Each row was made from one small tree. The marks that hang from a mark follow it in brackets, in alphabetical order. Every link used is in the known rows. Write each row's tree.
Known rows
sona(tatorov): [ -1.8   0.9  -5.1 -28.3 -12.5  -3.2  27.7  18.6  15.5   6.1   5.7 -30.4
 -61.7  13.1 -38.6 -16.2  -2.6  19.8  -6.6  13.9  13.0 -18.2  -0.5   2.1
  -3.8]
sona(tatorov(pofut(nule vubuv(bakel)))): [  7.4   5.8 -25.2  -7.7 -25.0  -5.6  24.6  16.1  29.3   2.4  27.4   4.9
 -47.5  17.0  -6.6 -23.4   1.4   5.9 -23.5  11.9 -22.2   5.3  -9.3 -12.5
   0.8]
pofut(nule tatorov): [ -2.1  15.4 -12.9 -18.2  -8.0   4.6  -1.1 -14.7  16.8 -19.4  20.5  -0.9
 -17.5  30.1 -32.8 -29.6   4.5 -10.9  10.8  -9.5  22.8   0.6 -12.6  21.9
  14.4]
limur(naru(bakel pofut)): [ -8.5  -2.4  -1.2  -9.5  -8.7 -10.5  27.1  22.3  22.4   0.6 -14.4  10.6
 -27.2 -11.5 -29.1  14.5  11.5  -7.9  -3.9   6.4  20.3 -16.7  -7.4  13.3
 -28.6]
pofut(tatorov vubuv(bakel)): [ -0.9 -17.9 -35.4 -11.1 -11.1  16.7 -14.0  15.1  -3.1   0.0  21.8 -19.5
 -18.3  26.7 -21.8 -25.4  27.5   1.9   1.7  10.6 -18.3  -4.1 -13.4   5.8
  -9.2]
tatorov(pofut(vubuv)): [ 16.6  18.3 -17.6 -14.6 -13.2   9.3  18.5  24.0   5.2  15.5  14.8 -13.5
 -34.0  13.5 -18.2 -11.0  17.9  -2.0  -9.4   6.2  -8.3 -31.2   5.8  -4.1
  -5.4]
pofut(tatorov(sona) vubuv): [ 10.6   3.8 -24.0 -34.3  -0.1  36.2  -9.0  14.5  -2.0  -9.4  19.2 -35.1
 -29.9  15.2 -41.1 -30.5  39.0   8.9  18.0   7.9  -6.5 -38.6  14.5  11.1
  13.8]
sobol(nalisaz pofut(nule tatorov vubuv)): [  8.9 -24.8  -1.4 -28.1   2.9  15.0   7.0  -8.9 -38.4  -2.0  28.2   3.5
 -20.9  12.3 -23.2  -9.8 -15.2  -7.8   0.8 -20.4  -3.3  -5.5   4.4  16.1
  40.1]
pofut(nule vubuv): [  1.8   0.6 -27.0 -22.6  -1.6  -1.0   9.7  -6.1  -0.4   2.7  26.8   2.9
 -27.7  21.3 -32.9 -35.2  -9.0   1.2  -5.2   0.5   0.9  -6.4   6.6  20.6
  13.6]
bakel(vubuv(pofut(nule tatorov))): [ 19.0  26.1  10.1 -11.3 -16.3 -15.8 -15.1 -21.0  19.8 -23.1   7.2  -2.4
 -32.5  31.0 -24.8 -39.0 -15.5 -31.8  30.5  -0.7  21.5  11.3  14.9  12.8
  18.6]
limur(naru(pofut(nule tatorov))): [  3.4   6.0 -10.4   9.1   4.6  -8.2   5.8 -15.1  12.9 -23.1  17.3  29.9
  -7.5   8.2 -43.3  -7.9   9.3 -28.6   9.6   0.4  22.1  -6.5  11.4  22.7
   1.3]
pofut(nule tatorov(sona) vubuv): [  8.5   7.1 -29.3 -31.2   1.4  32.1  -5.7  -5.6   9.2 -22.1  31.5 -10.2
 -23.2  21.4 -40.1 -44.5  23.3  -1.3  17.4  -0.3  -2.6 -22.6  13.7  20.7
  26.9]
pofut(nule tatorov(sona) vubuv(bakel)): [  1.4  -5.9 -39.1 -20.0 -10.8  28.8 -17.8   3.3  18.7 -20.8  39.5  -2.0
  -4.1  14.7 -20.9 -40.7  23.1   2.5   5.8   3.7 -18.0  -8.8   2.4  11.6
  15.6]
sobol(nalisaz pofut(tatorov(sona) vubuv)): [ 11.3 -22.4   3.0 -44.7   0.9  41.3   1.0  17.8 -37.1   1.9  19.3 -30.4
 -22.8  -7.4 -26.2   2.1   6.3   4.4   5.8 -11.1 -14.6 -38.3  26.3   8.6
  35.6]
sona(tatorov(pofut(vubuv(bakel)))): [ 12.6   2.1 -25.5  -7.5 -29.3   3.2  27.6  34.7  20.5  11.1  17.0 -15.8
 -53.8  12.6  -9.3 -11.5  17.6  15.3 -20.4  21.6 -29.6  -7.9  -6.8 -19.3
 -16.5]
pofut(tatorov): [  0.7   9.1  -8.8 -21.3 -11.6   9.9  -1.7   5.1   8.3  -6.8   7.3 -27.1
 -27.9  25.3 -37.0 -17.4  18.9  -2.6  15.1   2.7  16.5 -16.5  -6.7  17.3
   1.1]
naru(pofut(tatorov)): [  0.2  10.2 -16.3  -4.3   8.3  -6.4   1.7  -0.8   5.8 -14.2   7.2  -9.9
 -30.3  16.1 -39.0  -9.0  16.6 -13.5  20.9   5.4   6.8 -19.4 -13.9  11.1
  -7.9]
naru(bakel limur pofut): [-28.0   0.0  -6.4 -18.5  15.3 -18.6  19.6  10.5  29.1 -27.9  -9.5 -11.3
 -43.8   3.2 -19.0   8.8  11.1   8.8 -11.6   8.5   0.9 -16.8 -35.8   3.1
 -34.6]
pofut(tatorov(sona) vubuv(bakel)): [  4.0 -14.1 -35.5 -22.9 -14.1  32.0 -18.8  25.3   6.0  -6.5  29.4 -27.1
 -13.8  11.0 -24.2 -26.0  35.5   9.1   9.0  15.9 -23.9 -23.6   2.5   6.0
  -1.3]
vubuv(bakel pofut(nule tatorov(sona))): [ 21.9   7.4 -15.8 -10.1 -19.5   2.4 -10.9  14.1  41.4 -35.9  26.7 -16.3
  -4.2   1.1 -14.3 -30.8  -7.5 -13.7   4.8   0.8  -0.6   7.1  -0.6  16.0
  21.6]
naru(bakel limur): [-30.0  -1.5  -2.1 -33.1  -6.0  -7.9  14.0  19.4  26.9 -23.5  -9.2 -22.6
 -39.1  13.0 -20.4  -2.9  13.5  24.4 -20.0   6.6  11.0 -12.6 -33.1   7.3
 -20.6]
sobol(nalisaz pofut): [ -5.9 -20.0  19.9 -27.8 -10.0  -2.2  19.8  26.8 -29.8  20.7  11.7 -14.8
 -22.7 -13.5 -17.8  20.3 -30.8   0.0 -17.8 -14.1  12.3 -19.2   4.8  11.2
  17.1]
limur(naru(pofut(tatorov))): [  1.5   3.8  -6.4   6.9   2.0  -2.1   9.0   0.4   1.9  -9.4   4.5   8.7
 -18.2  -0.4 -47.3   1.3  24.9 -14.6  14.9   7.5  18.1 -25.3  15.6  14.5
 -17.4]
sobol(nalisaz): [-13.2 -14.6  -4.7 -19.8 -11.0  -4.9   7.2  18.6 -20.4  20.7   7.6 -17.3
 -21.8   2.1 -21.3   6.4 -10.3   9.2 -12.4  -4.2  25.1 -13.2   9.8  23.8
   7.7]

Which tree is each row?
[ 21.2   7.7  28.4 -21.8 -36.3  -8.1  -1.1   8.2  27.8 -14.2 -30.6 -13.5
 -28.6   9.7 -22.5 -11.8  13.1 -26.8  30.0   9.7  25.2   5.9  19.7   7.9
 -10.5] => limur(naru(bakel(vubuv(pofut(tatorov)))))
[ 10.9 -27.3 -26.0  18.0   3.2   3.1  -5.5   7.7  -7.8  -4.7  20.4  15.1
  -7.9   3.0 -30.0  -3.5  32.0 -16.8   2.1  22.4 -22.1 -12.2  11.1   6.3
 -28.0] => limur(naru(pofut(tatorov vubuv(bakel))))
[ 23.7  20.5  -3.1 -14.0  -6.4 -11.4   4.0  -9.1  20.7 -27.0  14.6 -12.7
 -24.0  26.2 -36.5 -29.8 -19.3 -21.9  12.1 -10.0  23.2   9.7  -1.2  24.7
  30.5] => vubuv(pofut(nule tatorov))
[ -2.6   6.8  -0.1  -5.4  -5.9  -3.5  17.2  -8.1  30.3 -25.6  -2.9  23.2
 -17.0   6.5 -31.8  -5.9  19.6 -23.9  15.6  -4.1  23.8   5.2 -17.0  19.5
  -6.2] => limur(naru(bakel pofut(nule tatorov)))
[ 19.4  17.3 -12.9 -19.7 -14.3   8.1  37.8  24.2  10.8  12.2   6.5 -22.7
 -69.9  19.2 -29.1 -16.1  17.0  13.8 -11.4  16.1 -10.5 -26.6   5.9 -12.6
  -2.3] => sona(tatorov(pofut(vubuv)))
[ 22.2   6.0  -9.6  -1.1 -14.9 -19.0  -7.4   2.7  31.4 -29.4  21.4  -5.9
  -7.9  22.4 -14.6 -26.8 -16.1 -22.2   1.6  -0.9   4.8  26.3 -15.5  14.3
  12.2] => vubuv(bakel pofut(nule tatorov))
[  6.9  39.9 -12.3 -16.9 -31.3  12.8  13.1  21.1  37.7  -6.7  26.9  -2.7
 -20.0  -1.2 -21.5 -15.8   7.2  -7.0  -6.6  -5.5  18.1 -25.4   8.1   7.0
  17.1] => tatorov(pofut(nule) sona)
[  9.9   1.7 -28.4  -2.3 -25.6   2.0   8.7  33.3  10.7  15.0  23.7  -6.1
 -22.0   7.5  -1.6  -6.5  16.9  -3.0 -20.0  10.3 -24.4 -12.0  -8.1  -8.4
 -17.7] => tatorov(pofut(vubuv(bakel)))
[  0.1  20.4 -14.5 -28.1 -12.7  23.6  -8.4  -2.4  26.6 -25.2  23.9 -13.3
 -11.2  12.3 -34.5 -36.7  15.2   0.4  16.0  -5.2  22.0 -18.1   4.4  22.0
  23.5] => pofut(nule tatorov(sona))
[ 10.2   8.7 -29.3  -9.7 -29.2  21.5   3.0  44.4  21.5   9.3  30.0 -15.4
 -16.7  -7.7  -1.1  -9.0  26.1   5.1 -16.1  14.2 -27.8 -30.5   6.6 -12.2
  -6.0] => tatorov(pofut(vubuv(bakel)) sona)
[-13.7   7.6  10.6  -6.9 -15.6 -24.1   7.4  -8.2  33.4  -5.6 -10.7  37.6
 -23.2  -4.6 -20.8  -9.6  -2.7 -30.2  17.7   6.7  27.3   3.6  12.8   7.8
 -22.6] => limur(naru(bakel(vubuv) pofut(nule)))
[ 19.8  22.3 -20.7 -17.5 -12.2   3.3  39.3   5.3  21.0   0.9  18.2   3.0
 -64.2  24.6 -25.4 -25.7   3.1   7.5  -9.4   8.0  -3.8 -11.3   4.0  -5.8
  14.0] => sona(tatorov(pofut(nule vubuv)))
[  7.3  11.9 -32.7  -9.8 -27.7  16.7   4.6  28.9  28.6  -3.3  42.4   6.4
 -10.3  -3.8  -2.2 -20.6  11.1  -3.8 -15.5   4.8 -20.1 -16.6   7.4  -5.3
   6.2] => tatorov(pofut(nule vubuv(bakel)) sona)
[ 15.8  23.4 -18.5 -24.2 -17.3  28.1  14.1  35.5  10.7   8.3  15.6 -22.0
 -32.2  -3.8 -20.2 -12.9  25.4   3.6  -4.8  10.4  -7.8 -46.2  19.1  -4.0
   4.4] => tatorov(pofut(vubuv) sona)
[ 27.0  24.2  -5.6 -20.0  -9.2  10.5   1.2   0.3  32.9 -32.9  21.0 -24.6
 -20.4   9.3 -34.4 -32.0  -9.3 -14.2  18.1  -2.4  19.5  -8.8  11.5  22.0
  36.6] => vubuv(pofut(nule tatorov(sona)))
[ 30.5  17.4  -1.3 -24.9  -8.5  15.9  -0.1  20.7  18.7 -22.2   6.4 -43.9
 -28.2   5.0 -36.2 -17.9   7.2  -7.9  15.4   4.8   8.4 -23.6  14.3  15.8
  24.4] => vubuv(pofut(tatorov(sona)))
[ 24.8   3.2  -9.3 -13.7 -18.7   8.5 -11.4  32.0  31.8 -21.8  18.8 -40.8
 -11.8   0.7 -15.9 -14.9   8.2  -6.1   4.6   9.3 -10.1  -7.5   2.0   9.0
   8.1] => vubuv(bakel pofut(tatorov(sona)))
[  5.7   8.2 -32.3   2.4 -22.3  -3.5   9.8  15.0  24.6   6.2  35.2  15.2
 -14.0  13.6  -0.4 -20.6   2.7  -9.8 -20.5   1.7 -16.3   0.4 -11.4  -2.2
  -2.7] => tatorov(pofut(nule vubuv(bakel)))
[  3.3 -25.1   1.1 -29.3   5.0  -0.4  19.2   4.1 -38.0  11.1  26.7   9.8
 -22.6  -3.3 -19.4  -3.7 -39.5  -2.6 -16.9 -20.7  -3.9  -8.5  11.5  16.4
  36.7] => sobol(nalisaz pofut(nule vubuv))
[  4.8 -34.0   4.7 -34.4   7.5   6.9  18.6  24.5 -48.7  26.0  15.5 -17.1
 -30.7  -7.6 -14.8   9.1 -25.0   2.7 -15.5 -10.5  -8.6 -22.1  13.3  11.6
  22.1] => sobol(nalisaz pofut(vubuv))
[ -2.9  11.2  24.0 -27.2 -12.9  -9.3 -10.2  -0.4  29.7 -43.7 -28.7 -26.9
 -47.9  26.4 -15.6 -15.8  15.2  -9.3  20.3  12.5   7.1   4.4 -13.4  -2.0
 -14.6] => naru(bakel(vubuv(pofut(tatorov))) limur)
[ -1.2 -31.3 -28.6  17.7   2.4 -13.8   3.8  17.7  -5.2  12.8  21.1  20.5
 -12.0 -13.4 -24.3   3.0   8.8  -9.9 -14.6  26.3 -21.3 -20.8  18.7   2.6
 -33.7] => limur(naru(pofut(vubuv(bakel))))
[ -9.5 -17.2  11.2 -25.0  -4.9  -6.9  17.9   6.2 -21.2   6.3  23.4   7.5
 -12.8  -7.0 -12.6   4.6 -42.7  -6.6 -16.3 -25.2  18.8  -0.9   2.5  13.5
  30.4] => sobol(nalisaz pofut(nule))
[ -0.7  -4.2  14.1 -36.5  -7.5  25.4   2.7   8.1 -10.6 -17.7  25.9  -8.2
  -6.6 -11.3 -20.8  -2.8 -15.2  -3.5   1.5 -25.9  12.5 -15.9   8.7  19.9
  47.0] => sobol(nalisaz pofut(nule tatorov(sona)))
[ -5.1  20.6 -23.2  -2.8  13.3 -10.1   6.0 -22.2  16.9 -24.9  20.0  13.5
 -22.8  21.5 -37.4 -22.9   3.5 -22.3  18.6  -7.1  16.1  -4.5 -17.1  15.8
   7.0] => naru(pofut(nule tatorov))
[ -9.2   2.9  -3.7  -9.1  -6.3 -21.5  30.5   2.4  33.5 -14.3  -4.0  25.9
 -20.1  -8.8 -31.6   0.5  -2.4 -17.8  -1.9  -2.5  27.1   0.2  -9.0  19.1
 -12.0] => limur(naru(bakel pofut(nule)))
[ -2.6 -20.3 -40.4   0.9  10.4 -18.6   0.4  18.4  -4.3  10.1  24.9   2.2
 -28.4   6.1 -16.6 -12.9   3.0  -6.8  -6.2  20.7 -30.2 -15.2  -9.6   0.7
 -27.4] => naru(pofut(vubuv(bakel)))
[  3.1 -16.0  17.7 -28.3  -6.8  12.5   6.9  15.7 -27.9   5.1   7.5 -19.3
 -16.4  -1.6 -23.4  12.7 -12.6  -4.6  -0.7 -19.7  12.1 -13.8  -4.0  11.9
  28.1] => sobol(nalisaz pofut(tatorov))
[ 12.5   8.2  26.7 -16.9 -35.9 -25.4  12.4   1.2  38.2  -9.4 -17.6  12.5
 -26.2   0.8 -19.1 -14.7 -22.1 -27.1  11.7   4.5  31.7  15.2  23.8  10.6
  -0.9] => limur(naru(bakel(vubuv(pofut(nule)))))
[ -7.6 -44.2 -12.2 -20.8  -5.8  -4.9   5.8  14.0 -28.1  11.3  36.7  12.9
  -6.5  -6.9   0.9  -0.6 -38.8  -3.4 -30.6 -12.5 -19.9   8.9   0.2   9.4
  21.5] => sobol(nalisaz pofut(nule vubuv(bakel)))
[ 14.6  23.7 -20.7 -12.3 -16.9   3.0  19.9   8.1  13.7   4.0  26.8  10.9
 -29.2  18.9 -18.1 -21.6   4.0  -8.8 -11.1  -3.9  -1.7 -11.9   3.1   5.5
  12.3] => tatorov(pofut(nule vubuv))
[  9.0 -13.9 -20.2   0.5  12.3  -6.8  17.5   9.7 -13.2  11.6  10.3  15.7
 -31.2  -8.4 -39.6  -1.0   7.8 -10.7  -5.5  19.7  -6.8 -35.3  28.4  12.0
 -17.7] => limur(naru(pofut(vubuv)))
[ 11.6  -2.1 -14.4   1.7 -18.2 -31.7   3.9  13.1  31.2 -10.7  23.1  -4.7
 -11.1   5.9 -12.8 -19.9 -39.0 -13.7 -17.0   2.4   6.0  19.7 -10.0  15.4
   8.0] => vubuv(bakel pofut(nule))
[  0.7  -4.6 -22.7 -27.1  14.8 -10.8  23.2  15.7   9.3   0.7   0.1 -11.4
 -43.7  13.3 -26.3 -10.4  11.4  -1.6   3.7   8.4 -12.7 -13.9 -23.0   4.7
 -21.4] => naru(bakel pofut(vubuv))
[ -1.9  -7.7  11.9 -25.6  -3.2   7.0   6.6  -5.6 -21.7  -8.3  17.2   2.7
 -13.1   6.2 -19.8  -1.6 -21.0 -11.0  -2.0 -28.5  18.6   1.1  -5.2  15.6
  40.4] => sobol(nalisaz pofut(nule tatorov))
[  8.8 -23.8 -16.7 -15.9  -5.9  11.5  -1.0   3.7  -1.6 -16.9  37.4   5.7
  -8.7  16.0 -13.6 -27.5 -11.9 -14.7  -4.9  -7.8 -29.9   8.5 -20.6  -1.7
  15.9] => sobol(pofut(nule tatorov vubuv(bakel)))
[-17.2 -10.4 -19.7 -20.7  26.4 -13.2  16.9  10.2  11.0 -23.1  -5.3 -10.1
 -51.7  11.8 -20.7  -5.3  19.4  13.4 -11.2  18.1 -22.0 -22.4 -26.5   1.5
 -32.0] => naru(bakel limur pofut(vubuv))
[-13.5  11.5  17.3 -23.3 -13.8 -30.4   5.2  -4.6  42.2 -40.3 -12.3  -5.6
 -45.1  20.3  -8.9 -25.2 -21.7  -8.1   1.1   5.8  13.6  13.9  -5.5   1.7
  -2.5] => naru(bakel(vubuv(pofut(nule))) limur)
[-12.2 -23.6 -33.8   7.0  25.7  -5.5 -11.1  -0.5  -2.1 -34.2  22.7  -0.1
 -24.8  20.4 -22.0  -9.6  30.6   4.8  -8.5  22.4 -39.7 -14.4 -17.1  -5.8
 -30.8] => naru(limur pofut(tatorov vubuv(bakel)))
[  0.0   2.8   1.9  -8.1  -6.8   0.9  14.3  12.8  23.3 -19.4 -17.3   0.6
 -23.8   4.9 -34.2   6.6  33.8 -18.2  14.6   6.5  16.7  -9.6 -15.8  11.5
 -24.5] => limur(naru(bakel pofut(tatorov)))
[ 16.7  29.6 -22.9 -19.7 -20.3  23.4  13.8  19.8  23.3  -1.5  32.2  -0.9
 -26.1   2.6 -17.1 -25.2  13.6  -1.0  -5.1   1.2  -4.5 -31.2  18.3   2.5
  18.2] => tatorov(pofut(nule vubuv) sona)
[ 26.3  -4.4  -6.8  -3.4 -18.1 -11.9  -9.1  22.9  21.0 -14.9  12.9 -27.2
 -19.4  16.1 -18.3 -14.1  -3.1 -13.9   3.1   5.2  -3.5   9.5 -14.5   8.9
  -1.3] => vubuv(bakel pofut(tatorov))
[ -2.6 -48.2  -8.1 -20.8  -4.9  -0.7   7.4  30.8 -40.1  27.4  24.3  -6.3
 -13.7 -11.7   2.0  12.3 -25.7   4.1 -27.6  -5.8 -25.6  -9.3   2.7   1.3
   4.8] => sobol(nalisaz pofut(vubuv(bakel)))
[ 24.7  17.3  15.1 -16.4 -18.1 -10.7 -14.3  -0.7  12.7 -12.2  -6.6 -25.2
 -37.6  25.3 -29.4 -24.9   2.1 -24.8  36.1  12.2  15.2  -6.5  17.1   4.7
   4.6] => bakel(vubuv(pofut(tatorov)))
[ 13.2   4.5  31.4 -18.0 -36.6 -20.4  11.7  21.3  25.5   3.3 -30.0  -6.8
 -33.6  -4.9 -22.2  -3.1  -9.0 -21.0  11.0  16.3  25.9   0.1  23.5   6.4
 -13.7] => limur(naru(bakel(vubuv(pofut))))
